Each row was made from one path, in order. Every step used is in the known rows, and no mark comes twice. Write each row's path.
Known rows
nedosum > beti > forap > dadek: [ 14 -15 -12  22   7  17  -2 -17  18   6  -1   8   6   8   8  19 -19  11
   3  14  -6  -1  -2]
dadek > fikere: [-14 -10  19   4  16 -10   8 -11  -1  -2  23   0  13  -8   9  -5   2 -13
  -4   0  -7  -2  10]
palo > dobe: [-12  21  23  -1  10   1  14  17 -17  33 -17  -5   7 -18 -26 -10  13 -17
   8   4 -22   7  34]
zapas > dobe > palo > dadek > fikere: [  8 -26 -14 -10  -4  13 -31 -20  -8 -14  23 -20   3  -5   1  11   0 -12
   2 -16  35 -11 -38]
fekuf > forap > dadek: [  2 -38  -5 -13   7 -12  -1  -5   9 -23  -6   0 -23   6   6  -3  -5   7
 -17   1  -9  -6  44]
beti > nedosum: [  8  32  18  25  14  18  26   9  18   0  12  14  21  10 -29 -25   2 -10
  -4  -8  -1  -6  13]
palo > dadek > kamif: [ -3   7 -21  29 -18 -12  21 -10   7 -15  -9  -1  11  -5  -9  22   0  16
  -4  -1  19  13 -14]
palo > dobe > zapas: [-15  19  20 -16  -3   3  17  44   0  17 -14   3  16 -24 -18  -4  13  -9
 -11  -3 -22 -17  16]
nedosum > beti > forap > dadek > fikere: [  8 -49  -4   9  18   5 -17 -28   6  10   3   4   8   7  30  28 -20   8
  -1  16   1  -5 -11]
palo > dadek: [-20  20 -27  20  -1  -2   7  -4  21 -21  17  10  10 -12 -34   6  -7  -3
  -9 -12  15  -5   5]
fikere > dadek > palo > dobe > zapas: [  1  30  25 -25  -5  -7  13  56   0  34 -13  14   3 -23  16 -11  -1   3
  -3 -10 -20 -21  -1]
nedosum > beti > forap > dadek > palo > dobe > zapas: [  3   5  -5  -7  -5   6   1  33  -3  36 -41  10  15 -14  19  26 -19  17
  -3  14 -22 -13 -19]
fikere > fekuf: [-28  18   5  19   8   2  13 -11   7   2   2  19  -9  37 -31 -33   7  -6
  13   6   0  26  10]
nedosum > beti: [ -1  32   3  14  16 -15  12   2   5  -3  13  -1  12  21   5  -3  -8 -13
  12   1 -14   7   3]
nedosum > beti > forap: [ 15  29  -6  29   3  10  15 -14   2   0   9   3  24   9  -2  -4  -2  -6
  22   8  -1   3 -16]
dobe > palo: [ 14  31  11  10  -4  19  12   1  -5 -19  47  -5  -2  -7  -8 -11  15  -8
  20 -21  -6  10  -4]
fekuf > forap > dadek > kamif: [ 17 -46  -2   1 -13 -21  13 -10  -3 -16 -31 -11 -20  11  27  14   2  26
 -13  12  -3  11  22]
fekuf > forap > dadek > zapas > dobe > palo: [ 24 -29   5 -33  -9   4 -33  -9  -8 -21  14 -31 -27   4  14   3  17  -3
  -2  -6  11  -6  -4]
zapas > dobe > palo: [ 25  18  14  -4 -12  33  -7  -2 -11  -7  30 -30   2   1  -7 -20  17 -21
  19 -13   8  -1 -15]
nedosum > beti > forap > dadek > zapas > dobe: [  9 -15   1  -3   3   5 -28 -18  13  16  -5 -16  13   8  11  18  -6  -4
  -8  24   8 -10 -15]
fekuf > forap > dadek > palo: [  1 -11  -9  -5   1 -22   8  -1   0  -5 -13   4 -17  -3  29  -2 -19  15
 -10   6 -17   0  24]
nedosum > beti > forap > fekuf: [ 12  35   7  29  10  10  12  -9   0  -9  19  31  39   3  -7   5 -13  -6
   6   4  24   8 -25]
dadek > zapas > dobe: [-10  21  23  -8   2  -5  -6  -3   7   4  14 -20  21  -8 -10 -14  15 -24
  -9   6   3  -9   7]

Write each row's path
[-20 -23  -3 -31  -4 -13  -5  33 -11  20 -62  16 -25  13   5  -4  -6  18
 -10  10 -18   1  11] => fikere > fekuf > forap > dadek > palo > dobe > zapas
[-15 -39   1 -15  14 -28  -9 -25 -16 -21 -18   5 -29  43   2 -33  14  -5
   7   2   6  15  13] => dadek > fikere > fekuf > forap
[-16  36  17 -12  -7  -5  22  48  -8  27 -22   8  17 -30  -1  -2   0  -1
  -6   0 -29 -11   1] => dadek > palo > dobe > zapas
[-18  13  -9  -5  -3  -9 -18  -8  15  -7  10 -14  18 -11 -24   5   5 -16
 -17   1  23 -14 -10] => palo > dadek > zapas > dobe
[ 15   8 -23  24 -26   5   9  -9  -5 -24   9  -7  -1  -4  -2  27   8  19
  10 -14  25  18 -35] => dobe > palo > dadek > kamif
[-12  40  18   0   6  -9  19  21 -24  46 -25   0  11 -24  -3  -7  -1  -7
  13   8 -30  11  19] => dadek > palo > dobe
[ 14  22  19 -11  -9  14 -14  -3  -8  -8  36 -27   3  -5  -2  -8  24 -19
  12 -10   7   0 -19] => dadek > zapas > dobe > palo
[  5  34  26 -13   7 -10   8  29 -15  53 -17   9  -6 -16  16 -17  -3  -4
  14  -3 -20   2  15] => fikere > dadek > palo > dobe
[-12 -19 -15  -3   2 -18  -1 -11  -2   0 -28  17 -32  30  17 -13 -20  21
  -3  12 -10  18  15] => fikere > fekuf > forap > dadek > palo
[  2  23 -28  15 -10  15  -4  -4   8 -31  38   2  -4 -11 -27  11   2  -1
   9 -27  20   2 -20] => dobe > palo > dadek
[-12 -47 -11  -9   7  -8  -9 -17   8 -15 -24  13 -39  41  -7 -15  -3  12
  -8   9   0  14  34] => fikere > fekuf > forap > dadek
[-20 -17 -18   6  10 -14  -6 -18  10 -16  19   7  10 -11  -7  16  -8  -2
 -11  -8  18  -8  -7] => palo > dadek > fikere
[ 14  11 -25   0 -17  25 -19  -8   2 -19  22 -19   1  -5 -25   2   6 -10
   6 -21  34  -7 -30] => zapas > dobe > palo > dadek
[ -1 -71   1 -20  16 -20 -15 -19  -1 -16  -2  -4 -19   5  28   8  -9   6
 -19   4  -5 -10  28] => fekuf > forap > dadek > fikere
[ 14  -9  12 -15  -5  20 -28  -6   3  -3  31 -22  -9  -5   6  11   9  -5
  -1  -5   6  -1 -11] => forap > dadek > zapas > dobe > palo
[  4   7  -7  26  -7  15  15 -10  10  16   0  14  10 -22  15   7 -23  19
   0  15 -12   0  -1] => beti > forap > dadek > palo
[ -3   2   3  -5 -13  17  10  35   0  34 -33  13  14 -37   6  16  -9  16
 -10  12 -23 -18  -6] => beti > forap > dadek > palo > dobe > zapas
[ -4 -43 -31 -14   0 -15 -28 -30 -20 -39  -6   5 -42  43  -4 -11  11   5
  15 -15  33  16 -19] => dobe > palo > dadek > fikere > fekuf > forap
